What can hang from each mark:
X: H M
C: H M
U: H M
Z: C P U X
M: C P U X
H: C P U X
P: H Z

Known rows, with every way that one mark hangs from another:
X[H[U[M]]]: [-15   6   7   4   3  -4   5  -6   6  11  -2   0  -3  12 -12   4  -1   7
  11   3   6  -6  -4  -7  -5  -6  12   9   6  -5  -7   5   5]
Z[C P X]: [ 10   7  10   0 -23  -6  -3  -6   1  -4   3 -15 -15  -6  -1  -9  12   3
  -2  21   1 -18  -8  -1  16   0   7  11   1 -14 -16   5  -5]
M[C X]: [  7  -8   2  -6   3  -1   2 -13 -13   3  -2  -8  10  -3  -8 -16  -3   8
  -2  -2 -11  -1   9  10   3  -8  -5   0   0   0   9   2   4]
X[H[C U]]: [ -7  15  -2   1   5  12   8 -16   9  22  -9  -5   4   7 -17   2   0   8
   4  -7   6  -5   5   4  -2  -9   3  14   0   1  -4   0  -5]
M[P]: [  0  -6   1   8  -3  10   4  -2   5  -9   5  -1  -7   0  -3   1   4  -7
   1 -10   2   1 -10   4   0  -1   2  10   1  -3   4  -2  12]
M[C P]: [  3 -16   0   0  -6   6  -2 -12   4 -15   1  -2   0  -7  -3  -7   1   5
  -2  -7  -3   5  -9  10   8 -11  -1  11  -3  -1   5  -8  13]
P[Z]: [ -1  -3   0   3   3  -6   4  -2  -9  -1  -4  -2  -3  -1   3   3  -2   1
  -2  -6   5  -1   1 -15   4  -4  -3  -6   4   5  -4  -5   1]
M[C[H] U X]: [  1  -5  -1   2  -2  -5  -7  -2   0   9   8   7  20   5  -9  -9  -3  12
  -7   1  -7   4  16   7   6   1  -2  12 -10 -10   4   3  -3]
Z[C P[H] U[M]]: [  3   7  12  14 -13 -16   8  15  -9  -7   9   5 -15   5   6  -4   8  -3
  -4  15  -5  -5   4  13  -9   5   7  13  -3 -10   3   5 -12]
M[C U[H[P[Z]]] X]: [  8  -9  -3   9   5  -3  -6 -11 -10   4 -13  12  14   1  20  10 -20   2
  -7   2  -7  -4   8 -13  -5  -5 -18 -13  11  -3   8   6  -4]
C[H[U] M[P[Z[X]]]]: [-12   1  -1 -14   6   0 -10  12   7   1   0 -12   1  -6 -21  -6  -1  -6
   7 -12  11  13 -29  -5  14   8  -1  -2   5   6 -12  -7  20]
H[P]: [  6  -3 -10   7  -2   4   2   1   2   1  -7   4  -2  -2  12   0  -6  -4
   1   5   1  -6   6  -8  -1  -3  -1 -13  -3  -8   3   0  -4]
P[Z[C U X]]: [  5  -2  -1   0   1 -15   1  -9 -11  -3   3 -10 -13   5   9   7  -5  -3
   2   7  13   6  -4 -18   4  -4  -1  -5   9   8   0  -8   0]
U[H[X] M[P[Z]]]: [-12 -13  10   2   6  -4   1  11  -6 -26   3  10  -5   1  15  20   2 -10
   7 -14 -11   2  -6  -9 -26   4  -1  -9   9  16   2   3  16]
Z[C[H] P U[M] X]: [ -2   8  10  -1 -17 -17  -5  19  -2  -5  16  -4 -10   0  -5  -2   9   2
   3  18  -9  -1   5   5   9   5  15  10  -4  -6  -9   8   0]
C[H[P] M[U]]: [  6   0 -22   0   4   1  -7  12  13   8   1  11   8   4   8  -3 -10  -3
  -6   7   2   2   6   4   5   5  -3 -11  -4 -14  -7  -3  -2]
X[H]: [ -3  -6  -5   6   0   1   8 -14   5   9  -2   0  -1   9  -8   1  -1   3
   4   6  -1  -7  10  -1  -2  -9   5   4   1  -2  -2  -3  -5]
C[H[P]]: [ -3  -2 -10   4  -6   2  -4  19   7   4   0   6   7  -3  -1  -2  -1  -1
   3   4  -2   3   9  -3   2   6   3  -6 -15  -4   1   0  -4]
C[H M[P[Z[X]] U]]: [ -1  -5  -7  -1   7  -3 -12   3  15  -3   4   5   4  -1  -9   3  -3  -6
  -5  -7   8   7 -12  -4  12   6  -2   1   4  -6 -12  -6  10]
Z[X]: [ 5  5 -1 -6 -4  3 -7 -9  5 -2  2 -8 -4 -5 -4 -1  2  1  4  4  3 -7 -4 -5
 12 -8  1  2 -2 -6 -1  0 -6]
M[C[H] P U]: [ -3 -12  -2   8 -12   3 -11  -2  18  -8  11  14  10   1  -4   0   0   8
  -7  -4   2  11  -2   8  12  -2   2  22 -13 -11   0  -7   7]
U[H[C P[Z] X] M]: [ -3   1  -1   1  14  -2   2   8  -3 -12 -15  17   5  -5  23  21  -6  -4
   0 -12 -13  -5  15  -8 -31  -1  -7 -22   3  14   2   8  -2]
U[H[C]]: [  7  19  -4  -6   1  18   3  -4   0   4  -4  -3   4  -2   7   7   0  -1
  -3 -13 -11  -4   4  15  -6  -7 -12  11   5  10   6   4  -4]
Z[P X]: [  5   7   5  -2 -19   4  -8  -1   0  -3   1  -8  -8 -13  -7  -7   9   4
   1  11 -10 -19   0  -2  22  -7   2   1  -3 -13 -12   6 -11]
C[M[U X[H]]]: [  9  -2 -11   2  17  -1   9 -18   0  19  -2   0   5  16  -4  -5  -9  -3
  -7   5  -3 -10  11   8  -6  -3  -4  -5  17 -11  -4   2   1]
H[C U]: [ -2  26  -1  -6   4  17   3  -4   4  13  -3  -9   2   0  -7  -1   3   7
   0 -16   8   0  -5   8   5  -5  -3  16  -3   1  -1   1  -1]
X[M]: [ 4  3  4 -9 -6 13  1  0 -4 -1  7 -3 -1 -2 10 -5 10  5  0  6  4  0 -4  0
 14  6  7 -1 -5  6  6  3 -5]
H[P[Z[X]] U[M[C]]]: [ -7  -1   7  -3   4 -15 -13  -5   1  -4 -18   4   1 -13   3   4 -13  10
   9   3  11  -1 -14 -29   7  -8   2 -16   4  -5  -7   3   5]
C[H[X] M]: [ -4  -8 -17 -20   4  -1   0  18   0  -5  13  -6   6   1  -4 -13   6  -1
   0   0 -12  10   9  14  -3   5  -2 -14 -12   9  -5 -10   3]
P[Z[U[H[C]]]]: [  4   9  -7  -2  10   7   5   0 -16   3  -4   0  -1   1  13  15  -9  -3
  -3 -17  -7   9   8  -2  -5  -9 -17  -7  11  22  10  -5  -4]
Z[C U X]: [  9   4  -5  -4  -5  -6   0  -9  -4  -2  12 -14 -14   8   8   1  -2  -3
   5  13   8   5  -5  -2   5  -5   2   4   3   0   5  -6  -1]

Rows:
[  1  13  15   5  16  12   7   0  -2  -1  -6   5   5   0  -4  11   1 -11
   0 -27 -18  -7   1  20 -28   4  -2  15  16   7  12  21  17] : U[H[C] M[P X]]
[  6   6  12  13 -22  -7   7   6  -2  -3   2  -3 -11  -1  -1 -11  14  -1
  -6  17   1 -13  -4  10   0   9   3  20  -8 -14  -6   2 -17] : Z[C P[H]]
[  6  -8 -10  -7  -9   7   5  11 -14 -12  13  -2  -9  10  43  11  -3 -10
   4  19  -2  12   2  -4 -15  10  -5 -21  -1  20  18  -3  -4] : Z[C U[H[P X[M]]]]
[  3 -11   4   7   0  -7   2  -8  -3 -12   4  -7 -16   2   4  10  -2 -10
   3  -3  13   9 -15 -13   0   0   0   2  10   6   3  -8  13] : M[P[Z[C U X]]]
[ -4 -13   8   4  -4  14   7 -11   8   1   2   3  -2   3  -4   2   8  -1
   4   6   5  -3  -5  -1   4   5  14   4   0   5   6   2   3] : X[H M[P]]
[-17  -3 -10  -5  -8   4  -7  28   5   2   7   2   8   2   1  -1   2   1
  11   4   2   9   4 -10  -5  11   3 -14 -23   4   0  -4  -3] : C[H[P U X]]
[ -3 -14 -22  -2   8 -10  -6  17   6  -3   0  14   9   3  15   3  -8  -3
  -7   5   1   7  14 -12  -7   8  -6 -30  -8  -1 -10  -9  -4] : C[H[P[Z] X] M[U]]
[  2  -2  -4  -3   5  -6  -4  -5 -12  -2   0  -4  -7  -3   3   9  -8  -2
   3  -2   4   6   2 -19  10 -10  -5 -14   5   9   4  -8  -6] : P[Z[U X]]
[  3  -6  -5  12  -4   9  -1 -12  14  11  -4  20   4   8  18  10  -5   4
  -2  22  11 -11  10 -16   5   3  10 -10  -3 -11   3   6 -17] : X[H[P] M[U]]
[  5 -17   6   1   3   4   3 -13  -6  -5  -1  -5   6  -4 -12 -12  -1   0
  -2 -10  -9   2  -1  12  -2  -4  -2   6   3  -1  12   2  17] : M[C P X]
[  3  -4   2   8 -19  -8   8  15 -13 -11  15  -2 -13   6  10  -5  12  -5
  -3  19  -7   0  11  10 -10   5  -1   1 -14  -1   6  -7 -22] : Z[C P[H[X]] U]
[-24   4   3  -9  -4  -5  -5  28   3  -4  17   1   6   6  -8   0  10   6
  11  -3  -2  11   1  -2  -7  10  11   2 -17   5  -5   1   5] : C[H[U[M] X]]
[ -9   8  11  -1   1  26   6 -13  14  13  -4  -1   4   1 -12   3  10   4
   4  -8  12   0 -10   4   5   5  11  16   0   8   3   5   3] : X[H[C U] M[P]]
[ -5  27  21   8  -2   3   4  12  -4  12  -9   3   5  -7 -21 -10  12   2
  -3 -10  -9 -16   4  16  -6   6   2  17  -5 -13   0  19 -14] : Z[P[H[C U[M[X]]]]]
[ -4 -20   4  15   0 -12   9   6  -6 -19   8   5 -11   8   8   9   4 -15
   0  -4  10  14  -4  -6 -24  10  -3  -1  -8  11  14 -15  -3] : M[P[H[X] Z[C U]]]
[-10 -13   2 -11  -3 -15  -5  11   2 -15  10   7  10  -4  -4  -7   6  15
   2   1 -14   7  15   8  -6  -3   9   1 -17   4  -2  -1   4] : U[M[C[H[X]]]]
[  1   3  11  12   7   3  -4 -10  12  -6 -13   8   2 -13 -17   8   5  -9
  -3 -20  11  -3  -6  -2  -6   1  -3  12  -6  -1   6  -2 -12] : M[P[H[C] Z[X]]]
[ -1  -8  -3   5  16  -4   0   8   1   7   3   4   9   6 -11  -2  -4 -10
  -7 -14   0   6  -1   3  -2  14  -4  -2  10  -3  -4   1  17] : C[H M[P[Z] U X]]
[  5  26  -4 -16  21  16   9  -6  -6  21  -8 -18   7   1 -14 -14  -2   1
  -3 -19   0  -1  -5  20  -2  -1  -9   2  12   3   0   5   9] : H[C[M[X]] U]
[ 10   6   2  -1 -19  -4  -1  -1  -9  -4  11 -14 -18   0   6  -4   5   0
   1  21  -3  -6  -1   2  14  -4   3   3   3  -6  -5   0  -7] : Z[C P U X]
[-12   1   0  10   4  -4   4  -3   9  12 -12   7  -1   9  -3   7  -9   3
  12   8   6  -9   0 -14 -11  -4  11  -6   5 -10  -4   7   2] : X[H[P U[M]]]
[  3  -6  -4  -4 -13   7 -13   4  11   0   6  16  15  -5  15  -3   1  15
  -7  16   5   6   6  -4  21   5   5  -2 -18  -6   4   1 -11] : X[M[C[H[P]] U]]
[ -4  -7  -4 -11 -11  -2   4  20  -9  -7  28  -5  -2  12  16  -2  11   0
   3  14   2  21   9   4  -4  16   8  -3 -17  18  10  -8  -2] : Z[C[H[X[M]]] U]
[ -6  24  17  -6   4   7  -9  -5   4   9 -13   1   7 -14 -12   3   8   5
   1  -8  22   0 -15 -12  11   7  -2   6 -10   7   6   3 -25] : P[H[C U] Z[X[M]]]
[  0 -13  15   3   9  -6   3  -7  -4 -11  -1   3   4  -3 -10  -7   1   2
   0 -11 -11  -2   0  11 -11  -2   7   8   7  -4   8  10  21] : U[M[C P X]]
[ 17   6 -20  -8  24   2   0  -9  -2   7 -21   0   1 -13   8   4 -16  -7
  -6  -8   0   1  10  -3   0 -12 -13 -31   9   6   2  -6  -6] : H[C[M] P[Z[U X]]]
[  1  18   0 -11  -3  10  -3 -14   9  18 -12 -13  -1 -10 -24 -10   4   8
   1   5  -6 -19  -2   9  18 -12   1   2   7 -10 -20   5 -10] : Z[P X[H[C[M] U]]]
[  8  18  -5  -2 -10  19   3   9 -14   4   2  -2  -3  -5  10   5   1  -1
  -4  -6 -26  -5  14  19   5 -11 -14   2   4  10   6   3 -11] : Z[P U[H[C]]]
[ 13   0   1   8  -4  -9  13 -12  -4  15   0  -7  -7  14  -1 -12   2  -1
 -12  21  -5 -20   6  12  -2   4   2   5  18 -18 -18   8   2] : Z[C[M[U X[H]]] P]
[ -8   2 -13 -10   9  -3  -4  21   0  11  -9  -5   5  -3  -4  -7 -10  -3
   4  -3   8  11 -11 -10   6   8  -5 -21   1   4 -10  -5   9] : C[H[P[Z] U] M]
[  1 -11   8  13  -2  -6   9  -6  -2 -11   0  -5 -13   4   5   5   2  -8
  -2  -7  15   3 -16 -10  -6   6   3  10   9   4  -4  -5  18] : M[P[Z[C]]]
[-13   6  18  -2   2 -19 -13  -4   1  -5 -12   4   3 -12 -15   1  -2   9
   7  -2  14   1 -18 -17   5  -5   0   5  -5  -4  -1  -1 -13] : P[H[U[M[C]]] Z[X]]
[ -2  -7   9  -2  -2   1  -4  -3   2 -21   0   6   0  -5   7   6  -3   1
   3 -10 -14   3 -13  12  -8  -8  -1  12  10   5   6   5  19] : U[H M[C P]]
[  6 -12  -6   0  20 -18  19 -13 -21  12  -4 -12  -8  16   2  -3 -12  -8
  -2   5   2   6   6  -2 -14   0  -5 -15  24  13   0  -6  10] : P[Z[C[M[X[H]]] U]]
[ 13  11 -12   2  15  17   4 -14  15   2  -3   3   2   1   2   1  -1  -3
 -15 -18   2  -2  -1  21   0  -6  -6  13   8  -9  -4  -3   7] : H[C[M[P U]]]
[ -1 -15  -6  -6  -5 -11 -15   0   4  -3 -10   5  13 -17  -6  -5  -8  10
   2   6  -1   5   6 -13  14  -6  -1 -12 -14   1  -3  -6  -6] : M[C[H[P[Z[X]]]]]
